Known rows, with every way that one mark hangs from another:
tigenu[dola[navif]]: [-22  23   9   1   6  -5   7  17 -11   4 -42  36  13   2 -16  17  -3 -21]
tomot[navif[fizal]]: [-45 -11 -11  -3   0  -8  13  32 -18 -17   1  -5  -1 -17  -9 -23  35 -16]
fizal[tigenu[dola]]: [-14  -8  16  15   2   0  11  -5   6 -15 -22   9 -21  -5  -8   6  18 -52]
tigenu[dola]: [-29   4  17   9   5  -3  15  19 -32   3 -27  29   8   6 -10   1 -11 -41]
tomot[navif]: [-44  -7  -3  18  -3  -6  -3  30   3 -15  -9  -9 -15  -8 -20  -4  14 -24]
bove[navif[fizal]]: [-56  25   2  -9  18 -13  25  22 -12 -10  31   6   3 -26  -3 -20  28  10]
bove[navif[fizal tigenu tomot]]: [-36  27  -1 -10  15   2  27   4  16   6  49  15  11 -35   6 -13  48  15]
dola[navif[tomot]]: [-22  35   2 -12  10  29   3   4  11  28 -13  15 -12 -15 -27  26  14  15]
dola[navif[bove tomot] tigenu]: [-11  53 -34 -36  -6  22  18   0  27  11 -28  39 -33   3 -17  26  12  18]
dola[navif]: [-35  32   3  -5  12   9   0   6   0  12 -21  14 -15  -8 -31  16  17   6]
bove[tigenu[dola]]: [-19   8  -8  30   9  -4   0  16   4 -15   7  19 -11 -11  -8   7  19 -11]
bove[navif[fizal] tigenu[dola]]: [-31  27 -19  14  15 -30  13  29  22 -36  36  21  13 -33  12  -5  43  21]
fizal[tigenu[dola[navif[tomot]]]]: [ -4   6  11   4   2   9   7  -8  27  -7 -30  15 -16 -10 -10  22  22 -35]
tomot[dola navif[tigenu]]: [-30 -20   5   8 -30  -5 -24  19  20 -24   3  -8   5   2  16 -11  26 -21]
dola[navif[bove fizal[tigenu] tomot]]: [ -1  14  -9 -40  -2  31  27   7   3   5  -4  20 -11 -14 -26  19  38  18]
tomot[dola[navif[bove fizal tigenu]]]: [-18   0   7 -34 -20  13   0  10 -15  -5   3  15   9   7   5  -5  25  10]
fizal[tigenu]: [-25  -7  13  14   8  13   9 -11   7 -10  -3  -9 -41 -11 -16   0  30 -40]
tomot[dola]: [-36  -6  25  -8 -14  17  -8  13 -30   2   3  -7  -5   9  12 -13  -7 -13]

Rows:
[-15  10 -11 -32   1  11  23   9  -8 -10 -11  20 -15  -7 -31   9  41   9] | dola[navif[bove fizal[tigenu]]]
[-27 -13 -24 -38 -41  -7   6  36  -7 -42  -6   4   0  11  26 -26  18  -4] | tomot[dola[tigenu] navif[bove fizal]]
[-40  24   8 -23   3   8  19  21  -1   0  38   2  15 -27  19 -13  20  24] | bove[navif[fizal tomot[dola]]]
[-11 -15 -19 -19  -5   5  38  33 -43 -25  22  29   1  -3 -16 -12  32   3] | navif[bove[tigenu[dola]] fizal]
[-19 -29 -13  -9 -19  -9  21  37  -6 -41  -8   6  -4  -4 -17  -8  32 -28] | tomot[navif[bove fizal[tigenu[dola]]]]
[ -9   0  18  -5 -10  38   1 -13  11  27  26  11   2  -8  13  -1  25 -10] | navif[tigenu tomot[dola]]
[-11   5  11   8   3  -1   5  -7  21 -14 -33  14 -18  -7 -12  17  24 -39] | fizal[tigenu[dola[navif]]]
[-19 -24 -16  -6 -18 -16  21  34  -7 -31  -1  24  15  -1 -14 -12  41 -27] | tomot[navif[bove fizal tigenu[dola]]]
[-17 -18  -9 -26  -3  10  44   7 -43  -5  31  32   1  -1 -22 -26  54 -13] | navif[bove fizal tigenu]
[-13  25   9  -5   5   9  10  16  -3  15 -38  37  15  -3 -13  24  -6 -15] | tigenu[dola[navif[tomot]]]
[ 13  -7   6  -7 -17  30  29   9   0  13   8  46   7  10 -23  21   9 -24] | navif[bove tigenu[dola] tomot]
[-25 -17 -19  19 -19  -4  -2  43  13 -37   6  -2 -24  -1 -32   9  18  -9] | tomot[navif[bove[tigenu]]]
[-16  15 -14 -29   2   8  22   5  -9   1   0  34  -2  -7 -32   3  51  12] | dola[navif[bove fizal tigenu]]
[-15  19  -6  -8  -2   9   7   3  10   2  -9  30 -15   3 -42  22  31   5] | dola[navif[bove tigenu]]
[-24 -29 -14  -9 -17  -4  20  34  -6 -38   1  -3 -14  -7 -20 -12  38 -21] | tomot[navif[bove fizal[tigenu]]]
[-26   8   9 -27 -10  10  -6   2 -10   2   1  10  11  -2  16 -11  32   7] | tomot[dola[navif[fizal tigenu]]]
[ -5  -6 -10 -62 -24  42  42  20 -40   6  21  22   2   4  16 -16  12  13] | navif[bove fizal tomot[dola[tigenu]]]
